What can hang from each mark:
j210: j53 j101
j727: j32 j53 j101 j897
j53: j210 j727
j101: j210 j265 j727
j32: j265
j201: j727
j265: j32 j364
j897: j727

Known rows, with every way that one mark hangs from another:
j101[j210[j53] j265[j32 j364] j727[j897]]: [-4.704 -1.194  1.478 -0.719 -1.684 -0.653 -2.174  3.786  0.454  2.856
  1.083  3.145 -1.049  2.126 -1.663 -1.864 -0.627 -3.820 -1.243  2.893
 -3.280 -0.005 -3.402 -1.395 -2.335]
j210[j53[j727[j897]] j101[j265]]: [-5.804  0.668  0.264  0.402 -3.426 -0.442  2.385  5.029  0.560  3.959
  2.915  2.208 -2.139  0.339 -1.441  2.119  0.196 -2.223  0.323  0.907
 -2.040  0.356 -2.045  1.157 -0.559]
j897[j727]: [-5.636 -0.199 -1.128  1.247 -1.955  1.343  2.157  5.439  2.131  3.800
  5.001  1.693 -3.941 -2.481 -1.002 -1.019 -3.356 -2.124 -0.769  4.301
 -1.701  0.943 -1.969 -1.647  0.359]
j53[j727[j32 j101[j210 j265[j364]] j897]]: [-3.462 -0.204  1.643  0.068  0.834 -0.677  0.960  2.610 -1.907  4.635
  1.664  0.912 -1.764  1.634 -4.076 -0.836  0.189 -4.325 -1.547  2.764
 -3.315 -1.365 -4.227 -0.300  2.267]
j727[j32[j265[j364]] j53[j210[j101]] j897]: [-1.243 -0.219  0.447 -0.241 -1.313  0.637  3.751  3.576  2.574  2.662
  1.267 -0.092 -2.383  2.162 -0.263  0.875  0.200 -1.417 -0.951  1.712
 -1.158  1.209 -1.666  2.467  0.531]
j101[j210[j53[j727]] j265]: [-4.979 -2.360  2.449  0.797 -2.542 -0.136  0.541  4.812 -0.412  4.994
  1.770  2.377 -2.208 -1.195 -1.933 -1.268 -0.742 -2.480 -1.206  1.181
 -1.007 -1.316 -3.509 -1.118  0.690]
j727[j32[j265] j101[j210[j53]] j897]: [-1.557 -0.205 -0.393  0.068  1.809 -0.364  3.107  4.819  0.390  3.161
  0.215 -0.142 -0.311 -0.002 -4.839  0.877  0.266  0.992 -2.272  3.330
 -1.856  0.803 -4.124  2.607 -0.925]
j727[j32 j101[j210 j265] j897]: [-2.925  1.094 -0.909  1.751  1.338 -0.611  1.939  4.159 -0.538  3.661
  1.059  0.872 -0.934 -0.374 -6.278  0.375 -0.092 -2.037 -2.280  2.976
 -2.508 -0.716 -4.863  0.339  0.962]
j53[j210 j727[j32 j101[j265[j364]] j897]]: [-2.702  0.619  2.114  0.302 -0.084 -0.891  3.168  3.301 -0.358  4.468
  2.645 -0.272 -3.030  1.933 -1.294 -1.113 -0.310 -5.996 -0.598  1.568
 -2.201 -1.964 -2.025 -0.402  3.323]
j53[j210 j727[j32 j101 j897]]: [-2.645  0.360 -0.548  0.220  0.106 -0.305  5.834  3.373  0.567  3.828
  4.155 -0.607 -3.229 -0.001 -0.588 -1.046 -1.474 -5.051  0.264  1.200
 -1.413 -0.510 -1.322  1.275  3.878]
j897[j727[j53]]: [-4.642 -1.143 -1.450  1.452 -2.194  0.888  4.205  5.983  2.109  2.943
  4.604  1.289 -4.103 -2.554 -0.731 -1.786 -2.317 -0.847 -0.723  2.815
 -2.404  1.254 -1.856  0.600  1.610]
j265[j32 j364]: [-7.034 -1.057  1.251 -0.758 -1.985  1.320 -0.828  4.424  3.835  2.830
  3.662  2.727 -3.687  2.249  1.621 -1.824 -3.095 -4.363 -2.280  4.005
 -0.891 -0.139 -3.359 -1.908  0.463]
j210[j53[j727]]: [-6.190 -1.938  0.546  0.208 -2.533  0.758  2.915  5.608  1.658  3.410
  4.661  1.490 -3.323 -0.207  0.321 -0.752 -2.138 -2.337 -1.131  1.464
 -1.089 -0.474 -2.294  0.962  1.439]
j210[j101[j727]]: [-6.024 -1.164 -1.646  2.715 -1.781 -0.338  1.441  4.352  1.260  3.343
  4.605  0.790 -2.167  0.419 -2.831  0.327 -2.988 -2.231 -1.164  1.486
 -1.351 -0.387 -3.025  0.972 -0.093]
j101[j210 j265[j32] j727]: [-5.153 -1.632  1.235  1.881 -0.767 -1.535 -1.490  4.030 -0.188  4.665
  2.027  2.310 -2.022 -0.424 -3.123 -3.124 -2.606 -3.858 -1.863  1.062
 -1.148 -1.810 -4.658 -2.714  0.305]
j897[j727[j32[j265[j364]] j53[j210[j101]]]]: [-1.706 -1.199  2.738  1.044 -1.686  0.935  3.488  4.295  1.301  5.020
  1.277 -0.747 -3.029  0.570 -0.061 -0.261 -1.264 -1.041 -0.591  2.476
 -1.119  1.201 -0.930  1.353  0.558]
j265[j364]: [-6.191 -1.213  0.031  0.365 -1.965  1.731 -0.288  4.348  3.289  2.451
  4.335  1.895 -3.544  1.363 -0.221 -0.599 -2.791 -3.173 -2.502  4.096
 -1.837 -0.519 -3.320 -1.363  0.320]
j210[j101[j265[j364] j727[j32 j53]]]: [-4.368 -1.023  1.551  3.397 -0.462 -1.598  2.140  4.863 -0.825  3.239
  1.696 -0.521 -1.080  3.873 -5.000  0.525 -0.576 -1.568 -2.903  0.470
 -2.332 -1.768 -3.763  3.348  1.025]
j201[j727[j53 j101[j210]]]: [-3.989 -3.748 -1.489  2.505  0.115 -1.496  4.023  3.623  0.137  3.320
  2.022 -0.305 -1.227 -1.856 -4.323 -2.679 -0.721 -0.138 -0.423  2.424
 -3.030  0.265 -4.610  2.657  2.498]
j210[j53[j727[j897]]]: [-5.486 -0.267 -1.672 -0.990 -2.345  0.610  3.439  4.967  2.105  2.360
  5.111  2.134 -3.170 -0.467  0.500  0.062 -1.229 -2.614 -0.224  2.001
 -2.267  0.697 -1.519  1.119  0.488]
j727[j32[j265[j364]] j53[j210] j897]: [-0.956 -0.549  0.223 -0.508 -0.116  0.673  3.901  4.024  2.604  1.958
  2.232  0.096 -3.048  1.631 -0.337 -0.845 -0.262 -1.743 -2.134  1.825
 -1.303  0.101 -1.943  1.375  1.684]
j201[j727[j32[j265[j364]] j101[j210] j897]]: [-2.388 -1.223 -0.026  0.598  2.973 -1.321  1.436  2.313 -0.416  3.256
  1.432 -0.893 -0.334  1.292 -6.388 -0.282 -0.244 -0.834 -1.291  4.794
 -2.636  0.020 -4.984  1.292 -0.135]
j210[j53[j727[j32 j897]] j101[j265]]: [-4.912  1.494  0.806  0.861 -1.806 -0.173  3.630  5.261 -0.255  3.773
  2.261  0.867 -1.538  1.748 -3.243  2.881  0.228 -2.182 -0.737  1.146
 -1.507  0.077 -2.236  2.790 -0.173]
j727[j32[j265] j53 j101 j897]: [-1.290  0.306 -2.231  1.257  2.418 -1.362  6.156  5.759  0.951  2.174
  2.501 -1.029 -1.666  0.398 -4.531  0.184 -0.218  1.102 -2.449  1.489
 -1.570 -0.009 -3.647  4.050  2.418]

Rows:
[-3.798  0.017  2.095  0.777  0.470  1.153  1.158  5.277  1.131  4.356
  3.255  0.247 -3.055  0.782 -2.910 -0.188 -2.445 -1.030 -2.592  4.845
 -0.843 -0.232 -2.811 -1.083 -0.211] : j897[j727[j32[j265[j364]]]]
[-2.847 -1.303  2.003 -1.975 -0.013  0.693  0.814  3.456  0.205  3.538
  1.937  1.395 -1.725  1.811 -1.506 -0.123 -0.012 -1.642 -1.825  3.095
 -1.955  0.432 -3.024  0.805 -0.535] : j101[j210[j53[j727[j32[j265[j364]] j897]]]]
[-4.237 -0.061  3.136  2.377 -2.266 -0.260  3.103  3.928 -0.238  5.771
  2.231  0.214 -3.144  0.623 -1.405  0.415 -1.261 -4.868 -0.630 -0.394
  0.617 -1.793 -1.943 -0.024  2.672] : j53[j210[j101[j265]] j727[j32]]
[-3.242 -1.638 -0.649  1.345 -3.239  1.071  4.727  5.163  2.644  3.644
  3.868  0.930 -4.696 -3.303  1.604 -2.697 -2.293 -2.371  0.362  2.060
 -1.692  1.227 -0.532 -0.476  2.317] : j897[j727[j53[j210]]]
[-1.982 -0.504 -0.163 -0.027  2.328 -1.041  3.112  3.020 -1.265  4.774
  2.663  0.128 -1.674 -0.476 -4.104 -0.773 -0.823 -1.862 -1.089  1.892
 -1.230 -0.419 -4.107  1.073  2.321] : j53[j727[j32[j265] j101[j210] j897]]
[-6.776  0.005  2.210  1.137 -3.461 -0.115  0.544  6.360  2.517  4.159
  0.768  2.570 -1.720  1.468 -0.911  1.061 -1.109 -1.989 -1.568  1.809
 -0.140  0.293 -3.283  0.615 -1.781] : j210[j53 j101[j265[j32]]]
[-0.457 -1.593  2.558  1.233  0.701 -0.056  5.067  4.904  0.513  4.624
  1.436 -1.996 -2.843  0.282 -1.235 -2.258 -0.980 -1.034 -1.293  2.449
 -1.634 -0.123 -1.523  1.262  2.548] : j897[j727[j32[j265[j364]] j53[j210] j101]]
[-1.922 -0.521 -1.579  1.092  2.274 -0.896  1.252  3.492 -0.642  2.940
  2.931  0.423 -1.033 -0.123 -5.888 -0.506 -1.863 -0.980 -2.595  2.010
 -1.487 -0.443 -4.279  0.577 -0.242] : j101[j210 j727[j32[j265] j897]]
[-2.657 -0.669  0.721 -1.058  0.326  0.318  2.530  4.125 -0.042  3.676
  2.115  1.176 -1.657 -0.136 -2.695  0.121 -0.354 -0.857 -1.423  1.900
 -0.938  0.403 -3.019  1.463  0.016] : j101[j210[j53[j727[j32[j265] j897]]]]
[-1.954 -0.845 -1.219  0.755  1.903 -1.407  3.245  4.606  0.406  1.344
  3.584 -0.615 -1.673  2.803 -4.108 -0.893 -0.966 -0.343 -2.847  1.449
 -2.486 -0.624 -3.180  2.850  0.986] : j101[j727[j32[j265[j364]] j53 j897]]
[-4.010 -1.004  1.405  0.788 -1.309  0.796  4.085  4.050  1.332  4.239
  4.247  0.059 -4.181 -0.013  0.467 -1.643 -2.770 -5.036 -1.098  0.830
  0.394 -1.265 -1.599 -0.221  3.878] : j53[j210 j727[j32]]
[-4.563 -1.457  3.909  0.118 -0.981  0.569  1.643  4.857  0.684  4.689
  2.056 -0.132 -1.670  3.598 -1.354  1.715 -0.837 -0.975 -2.149  1.978
 -0.161 -0.334 -2.623  2.720 -0.431] : j210[j53[j727[j32[j265[j364]]]] j101]
[-5.874 -0.695  0.829  2.360 -0.781 -1.812  0.348  5.510  0.671  3.932
  3.476  1.619 -2.438  0.658 -2.899 -2.411 -2.992 -3.671 -2.132  0.557
 -0.700 -2.207 -3.845 -1.765  0.833] : j101[j265[j32] j727]
[-3.920 -1.397  2.248  1.722  0.080 -0.376  1.144  5.355  0.302  3.545
  1.704 -1.002 -0.340  4.453 -4.042  1.752 -1.305 -0.036 -2.991  1.915
 -1.077 -0.510 -3.299  3.421 -2.103] : j210[j53 j101[j727[j32[j265[j364]]]]]
[-4.285  1.188 -0.196  1.580  0.790 -0.989  0.665  4.500 -0.357  2.194
  3.594  0.547 -1.689  3.072 -5.388  0.203 -1.338 -3.443 -2.830  2.566
 -2.899 -1.837 -3.398 -0.058  0.162] : j101[j265[j364] j727[j32 j897]]
[-3.166  0.896 -1.937  1.887  1.213 -1.373  2.732  4.245  0.123  2.984
  3.705 -0.558 -1.269  1.517 -5.660  1.981 -1.759 -0.619 -1.803  1.234
 -0.848 -0.058 -3.097  2.405 -0.955] : j210[j101[j727[j32[j265] j897]]]
[-2.930  0.230  1.425  0.141  0.320 -0.040  0.993  4.476 -0.034  3.078
 -0.425  0.899 -0.323  2.303 -4.667  0.822  1.149 -1.679 -2.729  4.263
 -3.498 -0.127 -4.312  1.251 -0.957] : j727[j32 j101[j210[j53] j265[j364]] j897]
[-2.582  0.652  0.912  0.756 -2.481  0.359  3.152  3.653  1.596  2.692
  0.841  0.678 -2.515  2.343 -1.145  1.198  0.680 -3.174 -1.189  1.449
 -2.124  0.284 -1.873  1.830  0.859] : j727[j32 j53[j210[j101[j265[j364]]]] j897]
[-3.394 -0.358 -1.525 -0.169 -1.357 -0.377  4.612  3.015  1.636  3.884
  5.003  0.598 -4.022 -1.410  1.300 -1.834 -1.665 -5.283  1.262  1.160
 -2.062 -0.218 -1.134 -0.386  3.677] : j53[j210 j727[j101 j897]]
[-1.675 -0.661 -2.199  2.033  0.998 -1.517  8.023  3.904  1.024  1.557
  2.567 -2.016 -1.860 -0.223 -3.308 -1.261 -0.018 -1.726  0.319  1.627
 -2.673  0.465 -1.953  4.466  3.445] : j201[j727[j32 j53[j210] j101 j897]]
[-1.686 -0.600  2.955  2.320 -0.414 -0.476  4.519  5.198 -0.445  4.713
  0.737 -1.438 -2.900  0.416 -2.112 -2.165 -0.365 -2.862 -1.258  2.267
 -2.557 -0.906 -1.665  0.511  2.999] : j897[j727[j32 j53[j210] j101[j265[j364]]]]
[-4.419  0.284 -0.231  0.067 -0.377 -1.105  0.111  3.661  0.902  4.067
  0.953  2.706 -1.851 -0.889 -2.602 -1.695 -0.766 -3.682 -0.833  2.946
 -2.029  0.087 -4.649 -1.910  0.274] : j727[j101[j210 j265[j32]] j897]
[-4.829 -1.114 -3.959  1.324 -0.893 -0.716  4.935  4.430  2.389  0.742
  4.769  0.762 -2.424 -1.310 -2.777 -0.936 -0.914 -0.601  0.060  2.652
 -3.077  1.091 -2.736  2.580  1.524] : j201[j727[j53 j897]]
[-4.098 -0.366  2.546  1.511 -4.342 -0.259  2.978  5.098  1.764  5.596
  1.100  1.599 -3.777 -1.731  1.411 -1.847 -1.285 -3.456  1.178  0.844
 -0.763  1.202 -0.742 -1.003  0.787] : j897[j727[j53[j210[j101[j265[j32]]]]]]
[-4.846 -2.514  0.053  0.858 -0.679 -0.131  1.805  3.220 -0.259  5.262
  3.632  1.183 -2.984 -1.756 -1.480 -2.538 -2.258 -3.361 -0.601  1.749
 -1.736 -0.839 -3.979 -0.368  3.107] : j53[j727[j101[j210]]]
[-1.266 -2.370  0.279  2.025  2.263 -0.804  3.946  4.947 -0.254  3.930
  0.414 -0.772 -1.253 -0.472 -4.957 -1.499 -0.600  1.297 -3.159  1.492
 -0.980 -0.529 -5.216  3.179  2.742] : j727[j32[j265] j53 j101[j210]]
[-5.436 -1.528  2.723  0.233 -2.496  0.331 -1.131  5.582  1.801  4.118
  0.008  3.278 -1.760 -0.363 -1.232 -1.601 -1.081 -2.342 -2.068  2.447
 -0.577 -0.109 -4.194 -1.587 -1.104] : j101[j210[j53] j265[j32]]
